Known rows, with every step that occurs:
w -> e -> z: [ 0.16  0.33  0.01 -0.04  0.17  0.48  0.18  0.04  0.59  0.33  0.12  0.07
  0.20 -0.14  0.13  0.14 -0.03 -0.07 -0.03]
l -> a -> m -> z -> e: [-0.08  0.54 -0.03  0.05  0.24  0.11  0.28 -0.02  0.14  0.12 -0.11  0.16
  0.07 -0.30  0.29  0.16  0.04  0.20  0.09]
l -> a -> m -> z -> e -> w: [-0.08  0.59 -0.03  0.07  0.25  0.12  0.28  0.00  0.16  0.03 -0.18  0.23
  0.09 -0.20  0.29  0.17  0.01  0.19  0.08]
m -> a: [ 0.16  0.57 -0.07 -0.08  0.09  0.20  0.18 -0.04  0.15  0.13 -0.03  0.20
  0.11 -0.14  0.11  0.12  0.27 -0.02  0.02]
w -> q -> j -> l -> e -> z: [ 0.08  0.28 -0.01 -0.11 -0.17  0.15  0.13  0.12  0.33  0.04  0.24  0.02
  0.02 -0.21  0.49  0.09  0.18  0.25  0.11]
a -> m -> z -> e -> w: [-0.12  0.28  0.04 -0.01 -0.01  0.13  0.38  0.03  0.26 -0.10 -0.10  0.17
 -0.06 -0.21  0.27  0.30  0.21  0.17  0.08]
e -> w: [ 0.14  0.42 -0.03 -0.02  0.05  0.11  0.10 -0.04  0.25 -0.15 -0.24  0.28
  0.13  0.20  0.27  0.10  0.10  0.07 -0.07]
q -> j -> l -> e -> w: [ 0.04  0.33  0.07 -0.10 -0.05  0.26  0.07  0.02  0.30  0.01 -0.01  0.21
  0.14 -0.07  0.77  0.14  0.48  0.21  0.13]
j -> l -> a -> m -> z -> e: [-0.05  0.47 -0.25 -0.11  0.21  0.16  0.26  0.18  0.34  0.11 -0.11  0.31
  0.12 -0.28  0.43  0.12  0.18  0.32  0.30]
a -> m -> e: [-0.13  0.22 -0.02  0.13  0.05  0.28  0.13 -0.10  0.21  0.22 -0.04  0.14
 -0.04 -0.32  0.24  0.34  0.17  0.16  0.10]
z -> e -> w: [ 0.20  0.46 -0.07 -0.13  0.14  0.22  0.13 -0.07  0.53 -0.07 -0.19  0.22
  0.20  0.15  0.29  0.18  0.41  0.38 -0.01]
j -> q -> w -> e: [ 0.14  0.21 -0.05 -0.09 -0.01  0.27  0.09 -0.01  0.27 -0.08  0.19 -0.17
  0.24 -0.35  0.32  0.11 -0.05  0.02  0.11]
q -> w -> e -> z: [ 0.10  0.27  0.08  0.07  0.06  0.33  0.06 -0.03  0.53 -0.04 -0.02  0.04
  0.09 -0.47  0.22  0.16  0.12  0.08 -0.01]
e -> w -> q -> j -> l -> a -> m -> z: [ 0.02  0.46 -0.05  0.04 -0.09  0.07  0.20  0.14  0.12 -0.29 -0.06  0.30
  0.03  0.00  0.46  0.12 -0.08  0.19  0.06]
z -> e -> w -> q -> j -> l -> a -> m: [ 0.07  0.51 -0.15 -0.10  0.12  0.23  0.19  0.01  0.43 -0.09 -0.10  0.26
  0.11  0.00  0.42  0.20  0.24  0.47  0.13]
z -> e -> w -> q -> j -> l: [ 0.19  0.44 -0.12 -0.16  0.03  0.21  0.14  0.03  0.50 -0.15 -0.06  0.23
  0.15  0.08  0.43  0.18  0.36  0.48  0.09]
m -> z -> e -> w: [ 0.19  0.40  0.07 -0.06 -0.06  0.06  0.27  0.18  0.43 -0.28 -0.04  0.16
  0.19  0.01  0.34  0.16  0.43  0.29 -0.02]
e -> z: [ 0.03  0.34  0.14 -0.09  0.08  0.09  0.23  0.15  0.56  0.27 -0.02 -0.04
  0.06 -0.05  0.19  0.10  0.16  0.13 -0.09]
q -> j -> l -> a -> m: [-0.06  0.38  0.04 -0.04  0.04  0.15  0.12 -0.02  0.09  0.14  0.01  0.21
  0.03 -0.25  0.77  0.16  0.21  0.28  0.19]

Rows:
[ 0.17  0.41 -0.11 -0.02 -0.06  0.07  0.10  0.00  0.21 -0.23 -0.10  0.24
  0.07  0.15  0.20  0.07 -0.06  0.11 -0.05]	e -> w -> q
[-0.04  0.45  0.05 -0.04  0.02  0.15  0.19  0.11  0.19 -0.04 -0.03  0.27
  0.09 -0.16  0.79  0.19  0.30  0.37  0.18]	q -> j -> l -> a -> m -> z -> e -> w
[ 0.20  0.44 -0.05 -0.12  0.02  0.20  0.13 -0.05  0.45 -0.14 -0.05  0.17
  0.14  0.10  0.38  0.18  0.34  0.44  0.01]	z -> e -> w -> q -> j
[ 0.19  0.33  0.09 -0.09 -0.07  0.05  0.26  0.15  0.41 -0.16  0.06  0.06
  0.16 -0.13  0.34  0.17  0.49  0.31  0.02]	m -> z -> e
[-0.09  0.58  0.00  0.09  0.15  0.10  0.27  0.01  0.08 -0.02 -0.07  0.19
  0.04 -0.24  0.39  0.17 -0.04  0.24  0.09]	l -> a -> m -> z -> e -> w -> q -> j
[-0.18  0.25  0.05  0.13  0.08  0.28  0.20  0.03  0.38  0.30 -0.04  0.07
 -0.04 -0.31  0.20  0.34  0.14  0.18  0.06]	a -> m -> e -> z
[-0.03  0.51 -0.30 -0.09  0.16  0.15  0.27  0.23  0.34 -0.02 -0.11  0.36
  0.11 -0.20  0.40  0.11  0.06  0.33  0.29]	j -> l -> a -> m -> z -> e -> w -> q
[-0.04  0.41  0.06 -0.06  0.01  0.14  0.19  0.08  0.18  0.05  0.04  0.20
  0.07 -0.26  0.79  0.19  0.34  0.38  0.20]	q -> j -> l -> a -> m -> z -> e
[ 0.12  0.26 -0.06 -0.11 -0.19  0.15  0.09  0.02  0.21 -0.01  0.24  0.06
  0.02 -0.22  0.51  0.09  0.20  0.24  0.14]	w -> q -> j -> l -> e
[-0.13  0.27  0.00 -0.03 -0.11  0.13  0.38  0.12  0.24 -0.15  0.00  0.19
 -0.09 -0.26  0.42  0.29  0.19  0.26  0.17]	a -> m -> z -> e -> w -> q -> j -> l
[ 0.14  0.24  0.04 -0.05 -0.22  0.03  0.07 -0.09  0.06 -0.03  0.25 -0.01
 -0.05 -0.18  0.45  0.10  0.06  0.22  0.02]	w -> q -> j
[ 0.03  0.34 -0.07 -0.07 -0.14  0.08  0.20  0.10  0.16 -0.07  0.22  0.10
 -0.02 -0.30  0.54  0.15  0.09  0.37  0.19]	w -> q -> j -> l -> a -> m -> z -> e
[ 0.11  0.39  0.01 -0.04 -0.02  0.34  0.08 -0.06  0.40 -0.07 -0.05  0.14
  0.19  0.03  0.35  0.10  0.39  0.03 -0.02]	l -> e -> w -> q -> j
[-0.15  0.20  0.08  0.02 -0.07  0.05  0.35  0.00  0.11 -0.01 -0.03  0.10
 -0.12 -0.32  0.25  0.25  0.12  0.03  0.08]	a -> m -> z
[ 0.09  0.36 -0.27 -0.17  0.05  0.31  0.13  0.16  0.53 -0.01 -0.09  0.30
  0.21 -0.03  0.37  0.05  0.36  0.15  0.21]	j -> l -> e -> w -> q
